Each row comes from the steps of one walk. Every step used is in the known rows, and no mark comes twice. Write the walk behind each row, first mark first.
Known rows
U/G/Q: [ 1.928  1.134 -0.540  1.286  0.466  4.318 -0.691  0.020  0.627 -0.613
  0.444  0.359 -1.271 -3.176  3.438  0.611 -0.799 -1.382  0.927  0.589
 -0.265  0.775  0.604 -0.272 -1.075 -0.321 -0.714]
X/R: [-0.995  0.841 -0.448  1.283  1.015  1.349  0.412  0.872 -0.152 -0.994
  0.436  0.579 -0.131 -0.638  0.309  0.642  0.969  0.784  0.099  0.670
  0.505  0.353 -0.826  1.085 -0.476  0.201 -0.578]
P/W/R/G/T/H: [ 0.222 -1.316 -0.485  0.613 -2.601  0.770 -1.179  0.381 -1.568 -2.321
  0.517 -2.894 -1.534  0.188  1.807 -0.322  1.136 -1.752  2.139  0.535
 -0.384  0.771 -0.053  0.689 -1.447  1.488  1.893]
J/X/R/W: [-0.991  0.497 -0.178  1.589  1.862 -0.698  0.609  2.008  1.443 -1.433
  0.460  0.142  0.105 -3.322  0.073  1.346  2.165  0.538 -0.439  1.884
  0.879  0.324 -1.076  1.674 -0.765 -0.349  0.247]
P/W: [-0.430  0.169 -0.679  0.455 -0.549  0.575 -0.513  0.736  0.161 -0.926
  0.318 -0.298 -0.409 -0.340  1.165  0.030  0.878 -0.005  1.145  0.393
  0.024  0.927  0.185  0.241 -0.805  1.433  0.398]
G/P/W/R: [-0.402 -1.068  0.399  0.242 -1.508 -1.353 -0.735  0.607 -1.275 -0.514
  0.259 -1.185 -1.240 -0.159  1.275 -0.421  0.030 -1.011  1.542 -0.096
 -1.071 -0.228  0.236 -0.221 -1.117  1.041  0.346]
U/G: [ 2.313  0.845 -0.964  1.171  0.661  2.215 -0.662 -0.139  0.706 -0.729
  0.561  0.829 -1.031 -2.951  0.891  0.511 -0.136 -1.219  0.700  1.193
 -0.276  1.028  0.220 -0.305 -0.645  0.113  0.449]
R/W/P: [ 0.165 -0.105  0.175 -0.368  0.550 -0.135 -0.109  1.511  2.376 -1.875
  0.065 -1.990 -0.572  2.286 -0.424  0.925  0.829  0.394  1.224  0.255
 -0.774  1.750  0.657  0.270  0.011  0.829  2.842]
V/G/P/W/R: [ 0.015  0.255 -0.278  0.153 -0.800 -1.325 -0.242  0.678 -0.391 -0.814
  0.641 -1.848 -1.247 -1.273  0.574 -0.274 -0.517 -1.231  0.941  0.029
 -1.592  0.073  0.290 -0.893 -0.543  0.469  1.803]
J/X/R/W/P: [-1.338 -0.424  0.180  1.355  1.508 -0.857  0.909  2.229  1.917 -1.687
  0.232  0.164 -0.028 -1.544  0.744  1.462  2.645  0.638  0.040  1.905
  0.739  1.242 -0.799  2.077 -0.934  0.155  1.493]
W/P/G/R/X/J: [-1.857  1.034  0.678  0.674  0.021  3.623  0.426  0.823  3.544 -1.763
 -0.118 -1.190 -0.018  0.419  0.978  0.321  0.896 -0.136  2.138  1.595
  1.488  1.471 -0.384  0.609  0.935  0.994  2.410]
V/G/T: [ 1.697  2.786 -0.356  0.276  0.010  0.658  0.100  0.477 -0.674 -1.376
  0.850 -2.135 -0.979 -0.838  0.451  0.111 -1.720 -1.281  0.542 -0.250
 -0.639  0.333  0.546 -1.068  0.674 -0.146  1.492]
W/P/G/V: [-0.021 -0.503  0.110 -0.580 -0.709  1.466 -0.019  0.191  2.067 -1.866
  0.096 -1.370 -0.954  0.866  0.216  0.222  0.296 -2.219  2.290  0.341
 -0.040  0.951  0.248 -0.141  0.965  1.956  2.949]
V/G: [ 0.747  1.320 -0.752  0.275  1.242  0.877 -0.028  0.672  0.689 -1.284
  0.862 -0.917 -0.490 -0.844 -0.241  0.308 -0.795 -0.283  0.475  0.542
 -0.670  0.686  0.156 -1.045  0.430 -0.005  2.075]
W/P/G: [-0.404 -1.346  0.146 -0.008 -0.107  1.218 -0.261  0.225  2.455 -1.747
  0.105 -0.181 -0.771  2.590 -1.380  0.424  0.433 -1.478  1.761  0.904
  0.275  1.938 -0.017  0.196  0.631  1.346  2.853]
Q/G/V/H/T: [ 1.806  1.081  1.021 -1.220 -0.445  1.027 -0.622  0.293 -2.897 -1.411
  1.010 -1.123 -0.147 -5.253  2.818 -1.064 -0.743 -1.362  2.036 -1.638
  0.679 -0.851  0.561 -2.298 -0.161 -0.073 -0.028]
H/T: [ 0.281 -0.356  1.157 -0.504 -0.477  1.207 -0.680  0.478 -1.488 -1.786
  0.868  0.573 -0.943 -1.534  0.510  0.046 -0.292  0.178  0.784 -0.388
  0.468 -0.084  0.261 -1.275 -0.591 -0.024  0.011]
J/X/R: [-1.264 -0.305 -0.218  1.802  1.554  0.205  0.581  1.353  0.058 -1.019
  0.515  1.619  0.137 -2.974  1.215  1.052  1.786  0.228 -0.261  1.998
  1.254  0.258 -1.277  1.519 -1.023 -0.072 -0.453]
J/X/R/W/P/G: [-1.818 -0.601  0.041  1.301  1.079 -0.547  0.785  1.605  3.269 -2.040
  0.248  0.125 -0.309 -1.590 -1.240  1.442  2.588 -0.654  0.202  2.164
  1.116  1.468 -1.369  2.138 -0.194  0.359  2.208]
J/X: [ 0.090 -1.037 -0.039  1.015  1.405  0.011 -0.277  1.070  0.422 -1.017
  0.532  1.075 -0.099 -2.019  1.266  0.769  0.865 -0.426  0.568  1.745
  0.806  0.319 -0.313  0.181 -0.552  0.224  0.420]
U/G/P/W/R/X: [ 0.278 -0.307 -0.482  1.620 -1.355  0.897 -0.909  0.092 -0.200 -0.650
  0.251 -0.774 -1.220 -3.283  2.943 -0.319  0.645 -1.803  1.454  0.456
 -0.709  0.889  0.291 -0.219 -1.591  0.312  0.689]
V/G/R/W: [ 2.033  4.521  0.331  0.256  0.893  1.074  0.491  1.324  2.080 -1.064
  0.718 -3.071 -0.197 -1.844 -0.579  0.735 -1.054  0.328  0.402  1.143
 -0.561  0.426  0.470 -1.201  0.986 -0.319  1.663]
T/H: [ 0.783 -0.164  0.591  0.067 -0.334  1.302 -0.891  0.207 -1.157 -2.213
  1.218  0.299 -1.150 -0.709 -0.115  0.344 -0.515 -0.322  1.891  0.778
  0.081  0.387  0.364 -0.972 -0.649  0.540  0.160]
J/X/R/G/V/H/T: [-0.164  0.602  0.788  0.925  0.969  1.602  0.302  1.295 -0.869 -2.980
  0.629  0.233  0.092 -4.949  3.239  0.116  2.192 -1.276 -0.122  1.173
  2.398 -0.542 -1.947 -0.083 -0.884 -0.311  0.882]
Q/G/T/H: [ 2.074  1.070  0.635 -0.734 -1.259  0.988 -1.039 -0.002 -3.188 -0.787
  1.270 -1.395 -1.212 -3.418  0.852 -0.359 -1.520 -0.914  2.759 -0.762
  0.141 -0.090  0.902 -0.574 -0.126 -0.082 -1.439]
X/R/W/P: [-0.973  0.793 -0.050  0.610  0.856  0.285  0.786  1.807  2.015 -1.820
  0.176 -1.057 -0.236  0.963 -0.335  1.136  1.814  1.186  0.451  0.481
 -0.193  1.527 -0.366  1.716 -0.426  0.353  1.571]

Which walk is each row?
[-1.627  0.587  0.002  0.675  0.378  0.569  0.645  1.231  3.246 -2.111
  0.070 -1.119 -0.547  0.586 -1.986  1.072  2.036 -0.023  0.641  0.910
  0.355  1.683 -0.835  1.732  0.303  0.593  2.365] => X/R/W/P/G
[ 1.266  0.726 -0.485 -0.969  0.255  1.128 -0.558  0.575 -0.818  0.289
  0.513 -1.710 -0.177 -4.690  1.884 -0.525 -0.757 -0.504  2.460 -0.734
 -0.268 -0.781  0.594 -0.517  0.598  0.713 -0.964] => Q/G/V
[-1.013 -0.553 -0.716  1.535  2.247  1.432  0.072  1.508  1.211 -1.470
  0.049  0.882  0.276 -2.909  1.089  0.867  2.541  0.101 -0.187  2.491
  1.884  0.559 -2.236  1.925 -0.533 -0.181 -0.003] => J/X/R/G
[-1.030  1.152 -0.311  0.471  0.334  1.620 -0.216  1.209  0.566 -1.013
 -0.150 -0.438 -0.482 -1.519  1.031 -0.082  1.351  0.043  0.612  0.580
  1.159  0.088 -2.129  1.415 -0.115  0.309 -0.933] => X/R/G/P/W
[-1.064  0.910 -0.582  1.210  1.393  4.477 -0.099  1.375  0.855 -1.524
 -0.067 -0.646 -0.268 -1.072  2.503  0.518  0.935  0.241  0.398  0.572
  1.082  0.518 -1.716  1.641 -0.222 -0.281 -0.913] => X/R/G/Q
[-2.843 -1.096 -0.076  0.714 -0.982  0.009 -0.326  1.126 -0.177 -0.962
  0.002 -1.577 -0.648 -2.679  3.075 -0.667  0.862 -0.133  1.912  0.054
 -0.350 -0.361 -0.214  0.300 -1.122  0.776  0.859] => G/P/W/R/X/J
[ 0.234  2.674  0.971  1.417  0.442  3.409 -0.035  1.075  0.446 -0.996
  0.255 -1.421  0.747 -0.343  2.254  0.168 -0.268  0.925  1.311  0.913
  0.970  0.506  0.311 -0.736  0.341  0.036 -0.183] => G/R/X
[ 0.965  2.950  0.817  0.340  0.065  1.596 -0.159  0.424  2.992 -1.232
  0.110 -2.326 -0.609 -0.626 -2.596  0.569 -0.416 -1.066  1.129  1.527
  0.694  0.566 -0.234 -0.337  1.400  0.420  1.196] => P/G/R/W
[ 0.232  0.162 -0.485  0.256  1.239  4.728 -1.009  1.161  1.293 -1.542
 -0.245 -1.311 -0.518 -0.030  2.810  0.219 -0.342 -0.523  1.239  0.440
  0.683  0.588 -0.776  0.212  0.304  0.028 -0.091] => R/G/Q
[ 0.517  3.599  0.315  1.257  0.937  2.867  0.389  1.090  0.982 -1.278
  0.796 -2.148  0.482 -1.208  1.492  0.245 -0.939  0.473  0.676  1.008
  0.154  0.817  0.291 -1.340  0.843 -0.428  1.397] => V/G/R/X
[ 3.207  3.148  0.499  0.868  0.017  2.266  0.067  0.668  2.525 -0.701
  0.336 -1.488 -0.786 -1.505  1.204  1.079  0.262 -0.590  1.176  1.825
 -0.315  1.597  0.814  0.013 -0.354  0.258  1.423] => U/G/R/W/P
[-0.172 -0.231  0.065 -0.297  0.155  0.273 -0.211  0.959  3.753 -2.311
 -0.046 -2.020 -0.890  2.184 -2.348  0.764  0.948 -0.880  1.546  0.730
 -0.240  1.924  0.123  0.395  0.897  1.005  3.449] => R/W/P/G
[ 0.758  0.637  1.052 -0.626 -1.536  0.254 -0.448  0.516  1.645 -3.179
  0.652 -2.758 -1.921  1.356 -2.006  0.652  0.178 -1.987  2.217  0.221
 -0.092  1.506  0.548 -0.090  0.577  0.755  2.946] => R/W/P/G/T/H
[ 0.336  0.460  0.126 -0.782 -0.310  0.380  0.020  1.020  3.629 -2.259
 -0.046 -3.094 -0.941  0.576 -1.191  0.516  0.752 -1.529  1.927  0.202
 -0.431  0.984  0.433  0.068  1.139  1.561  3.664] => R/W/P/G/V
[-0.653  2.434  0.219  0.330  0.948  3.473 -0.019  1.271  0.556  0.260
  0.243 -1.436  0.963 -5.371  2.750 -0.318 -0.183  1.686  2.307  0.590
  1.202 -0.037 -0.091  0.173  0.500 -0.315 -1.484] => Q/G/R/X/J
[ 1.167  0.768 -0.805 -0.492  0.879  2.937 -0.782  0.870  1.201 -1.549
 -0.164 -2.412 -0.319 -1.460  1.843 -0.199  0.247 -1.050  1.638  0.431
  0.405 -0.419 -0.777 -0.198  1.018  1.162  1.203] => R/G/V
[-0.258  2.102  0.812  1.400  0.054  3.377 -0.282  0.223  2.020 -1.416
  0.191 -1.372  0.047 -0.289 -0.604  0.085 -0.308 -0.814  1.416  1.389
  1.495  0.882 -0.302 -0.505  1.365  0.333  0.795] => P/G/R/X
[ 0.293  0.674  0.298 -1.047 -0.576 -0.418 -0.982  0.697 -1.345  0.735
  0.318 -0.490 -0.533 -4.188  1.148 -0.899 -0.560 -0.182  2.267 -0.618
  0.136 -0.282  0.154 -0.370 -0.101  0.301 -2.274] => Q/G/P/W
[-1.818  0.853  0.195  0.789  0.248  2.092  0.579  1.498  2.952 -2.108
 -0.011 -1.448 -0.741  0.116 -0.055  1.096  1.284 -0.175  0.708  0.373
  0.355  1.509 -0.557  1.817 -0.072  0.269  1.447] => X/R/W/P/G/Q
[-0.734  0.055  0.112  1.092  1.839  0.699 -0.029  1.520  0.697 -1.065
  0.047  0.811 -0.218 -3.123  1.249  0.525  1.466 -0.372  0.026  2.002
  1.913 -0.194 -2.404  1.398 -0.161 -0.496 -1.001] => J/X/R/G/P
[-1.504 -2.448 -0.481  1.704  0.058  0.844 -0.639  0.850 -0.309 -1.704
  0.287 -1.704 -0.024  1.009  1.527  0.084  0.983  0.040  1.292  0.340
 -0.844  1.072  0.434  0.019 -0.981  0.473  2.460] => W/R/X
[-2.410 -1.015 -0.318 -0.132 -0.718  0.225 -0.714  1.196 -0.590  0.202
  0.043 -1.733 -0.201 -5.772  2.999 -1.124  0.586  0.315  2.834 -0.570
 -0.153 -0.284 -0.063  0.567 -0.772  0.251 -0.487] => Q/G/P/W/R/X/J
[-1.089 -1.998 -1.047  1.058 -0.941  2.410 -1.088  1.061  0.401 -1.412
 -0.239 -2.359 -0.744  0.294  3.364 -0.089  1.441 -0.825  1.565  0.447
 -0.460  1.019 -0.325  1.221 -1.454  1.301  1.450] => P/W/R/G/Q
[-0.267 -1.682 -1.311  0.415 -1.329  0.933 -0.783  0.902  0.249 -1.414
 -0.210 -3.149 -0.637 -0.657  2.915 -0.399  1.779 -1.419  1.771  0.404
 -0.731  0.264 -0.289  0.799 -0.831  2.132  2.357] => P/W/R/G/V
[ 2.083  3.042  0.710 -0.498  0.605  1.152 -0.317  1.207  0.525  0.416
  0.334 -2.614  0.221 -3.358  0.051  0.238 -0.708  0.933  1.817  0.399
  0.211  0.141  0.530 -0.244  0.715 -0.287 -1.346] => Q/G/R/W
[-0.472  0.199  0.082  0.567  0.120  3.395 -0.676  0.016  1.772 -1.420
  0.274 -0.551 -1.160 -0.477  0.202  0.240 -0.897 -1.897  1.397  0.358
  0.559  0.638 -0.125 -0.228  0.620  0.418  0.134] => P/G/Q
[-0.557  0.149  0.518 -0.192 -0.008  1.797 -0.242  1.200  3.577 -2.285
 -0.093 -2.159 -1.090  1.272 -0.404  0.808  0.286 -1.077  1.590  0.151
 -0.206  1.816  0.367  0.405  0.499  0.688  2.452] => R/W/P/G/Q
